Each row was made from one walk, in order. Every step used is in the known rows, and no mark comes twice. Write each row's walk.
Known rows:
patug, meve, gofe: [-1.19 -0.77 -2.74  0.21  2.45  0.73 -1.29  3.56  0.06 -1.71 -3.22  3.78
  1.64 -1.71 -0.05 -0.19]
bupu, zugit, meve, patug: [ 3.29  1.54 -3.46 -2.16 -1.95  2.19 -0.83 -0.77 -4.40 -1.72 -0.07  2.49
  1.61 -0.12  2.69  2.88]
patug, meve: [-1.78 -1.27 -3.39  0.90  0.94  1.76 -1.97  1.61 -0.63 -2.05 -2.51  0.87
  0.72 -2.62 -0.92 -2.98]
patug, meve, gofe, sogut, zugit: [-1.94  0.07 -4.24 -0.25  3.01  0.77  0.12  3.78 -1.39 -2.24  1.23  3.87
  3.48 -2.04 -0.87  1.60]
patug, meve, gofe, bupu, zugit: [ 0.88  0.66 -2.80 -3.09  3.98  0.41 -2.18  4.93 -2.80 -1.83  0.02  3.74
  2.68  2.32  1.25  3.79]
meve, gofe, sogut: [-0.33  2.29  0.51 -2.31  3.75 -1.58 -0.85  4.55  1.26 -0.12  1.93  3.64
  2.08  0.71  0.37  4.77]
sogut, gofe, meve: [ 2.67  5.51 -2.31 -4.51  0.91  1.40  2.07 -1.09  3.35  1.47 -1.55 -0.28
  5.78 -0.16 -1.16  1.78]
zugit, bupu: [-1.12  0.41 -1.24 -1.54 -0.41  0.71 -2.56 -0.46 -0.06  0.18 -2.88  3.13
  1.30 -0.77  1.30 -0.39]
patug, meve, zugit: [ 0.72 -0.16 -3.27 -1.99 -1.45  0.72  0.36  1.33 -3.27  0.51 -2.26 -1.04
  2.21 -1.27  0.19 -2.22]
bupu, zugit, sogut, gofe, meve, patug: [ 4.79  3.88 -0.98 -6.37 -3.68  2.29  4.24 -2.57 -2.34  2.69  0.03  1.20
  4.29  2.93  1.62  4.36]
patug, meve, zugit, bupu: [-0.27  0.20 -4.63 -3.45 -1.93  1.59 -2.20  0.62 -3.38  0.59 -5.26  1.96
  3.47 -2.01  1.24 -2.73]
gofe, meve: [ 1.12  3.74 -0.91 -1.31  1.21  1.85  0.87 -1.02  0.16  1.24  0.02  0.53
  3.13  1.96 -0.24  2.06]
sogut, zugit, meve, patug: [ 2.75 -1.41 -5.96  0.58 -4.36  1.99  1.06 -1.98 -4.92 -1.83 -0.78  1.76
  3.30 -2.36 -0.15  2.04]
bupu, zugit, sogut, gofe, meve: [ 2.28  5.32 -0.01 -4.85 -1.20  1.61  2.71 -1.93  0.19  3.04  0.10  1.49
  3.71  3.27  0.64  2.30]
gofe, bupu: [ 1.14 -0.25 -1.02 -1.82  0.70 -1.43 -1.67  2.10 -1.10 -0.44  0.86 -0.34
  2.27  2.03 -1.14  3.44]
sogut, gofe, bupu, zugit, meve, patug: [ 6.03  2.99 -6.10 -7.07 -1.76 -0.03 -1.08  1.64 -2.41 -1.61 -0.82  1.49
  6.29 -0.57  0.49  6.11]
bupu, zugit, meve: [ 0.74  3.14 -2.35 -0.53  0.88  1.55 -2.18 -0.28 -1.78 -1.39 -0.41  2.93
  1.14 -0.04  1.56  0.64]
bupu, zugit: [ 0.68  1.94  0.69 -1.52  0.50  0.81  0.71 -1.19 -1.58  0.02  2.39  0.13
 -0.90  1.80  2.19  0.72]

Write each row's walk:
[ 3.45  3.73 -1.82 -6.51  0.91 -1.32  0.61  1.00  0.77  0.04  1.73 -0.90
  4.00  1.68  0.01  4.03]
sogut, gofe, bupu, zugit
[ 1.24 -1.38  1.58 -1.86 -5.05 -1.28  1.92  0.03 -4.13  4.01 -0.56 -0.60
  0.85  2.81  0.61  0.51]
meve, zugit, sogut
[ 5.29  3.98 -3.45 -5.90 -1.75  1.88  3.60 -1.74  0.89  1.13 -1.53 -0.67
  5.87 -0.65 -0.13  3.92]
sogut, gofe, meve, patug
[ 0.04 -1.58 -1.23 -1.95  1.24  0.08 -2.27  5.31 -4.50 -0.46 -0.76  5.04
  2.19  3.77  0.80  3.81]
patug, meve, gofe, bupu, zugit, sogut
[-1.02  2.27 -4.72  0.58  0.39  0.33 -1.88  1.13 -1.53 -1.86  1.65  2.79
  4.27 -2.44 -1.77  1.83]
gofe, sogut, zugit, meve
[ 3.97  0.34 -1.12 -6.66 -4.97 -3.62  1.60  2.35 -2.19  4.10 -1.13 -1.60
  5.69  2.31 -1.52  3.68]
meve, zugit, sogut, gofe, bupu
[-0.41 -0.40  2.46 -0.49 -2.15  0.59  0.69 -0.82 -3.12  1.53  1.67  1.64
 -1.85  3.61  1.73  0.54]
bupu, zugit, sogut
[ 4.56  1.11 -4.46 -3.79 -1.28  1.03 -2.50  1.57 -5.79 -2.15  0.61  2.07
  3.78  1.52  1.36  6.40]
gofe, bupu, zugit, meve, patug
[ 1.64  3.51 -0.47 -3.42 -1.91  0.70  1.81 -0.64  1.61  2.87 -2.56  1.14
  4.85  1.11 -1.35  1.75]
zugit, sogut, gofe, meve
[-2.28  0.84 -2.79 -1.36  4.57  0.00 -2.58  6.17  0.64 -2.20 -0.57  4.63
  2.47 -1.88 -0.34  1.70]
patug, meve, gofe, sogut
[-2.99  0.88 -5.34 -1.52  2.56  1.26 -2.52  3.34 -1.46 -2.24 -1.93  6.95
  4.73 -2.75  0.24  1.06]
patug, meve, gofe, sogut, zugit, bupu
[ 2.57  1.83  0.36 -4.06  3.03 -1.23 -0.20  3.22 -2.14  0.25  3.01  2.88
  2.08  4.84  2.07  6.77]
meve, gofe, bupu, zugit
[-0.23  1.45 -0.95 -1.12  1.99 -1.14  1.70  2.30 -0.55 -0.09  3.78  3.03
  2.93  0.62 -0.13  4.73]
meve, gofe, sogut, zugit
[ 1.03 -0.51  1.69 -2.13 -1.39 -0.96 -1.19  1.56 -4.39  1.25  2.42  1.40
  0.54  5.53  0.73  3.85]
gofe, bupu, zugit, sogut
[ 1.66  0.71 -5.84 -1.02 -2.24  1.01 -0.44  0.64 -4.08 -2.24  1.77  2.62
  4.36 -2.54 -0.71  4.14]
gofe, sogut, zugit, meve, patug
[ 2.27  5.04 -2.19 -5.66 -1.51  1.99  0.18 -2.03 -2.56  3.89 -2.81  1.47
  5.74  2.58  1.72  2.58]
gofe, meve, zugit, bupu
[ 2.21 -0.88 -4.41 -5.67 -4.08 -1.64 -0.03  3.97 -2.77  2.01 -3.77 -0.58
  6.23 -0.20 -2.38  0.94]
patug, meve, zugit, sogut, gofe, bupu
[ 3.91  1.76 -1.88 -4.76 -4.43  1.62  3.28 -1.39 -0.79  2.65 -2.32  1.08
  5.11  0.89 -0.42  3.81]
zugit, sogut, gofe, meve, patug
[ 0.24  5.19 -1.57 -3.21  4.39 -0.08 -2.91  4.41 -0.49 -1.22  1.56  6.30
  3.30  0.58  1.95  5.45]
bupu, zugit, meve, gofe, sogut
[ 1.83  0.54 -5.16 -0.45  0.80 -0.80 -1.55  3.01 -2.75 -1.21 -0.61  4.63
  6.41  0.79 -1.43  6.13]
sogut, zugit, meve, gofe, bupu
[ 1.42  3.39 -1.81 -1.43  2.55  0.93 -1.53  1.94 -1.03 -0.60 -0.75  5.73
  2.25  0.78  2.52  3.24]
bupu, zugit, meve, gofe
[ 0.53  1.39 -2.71  0.21  1.98 -0.12 -2.18  3.22  0.39 -0.83 -3.17  5.44
  3.22 -1.24  0.23  2.68]
zugit, meve, gofe
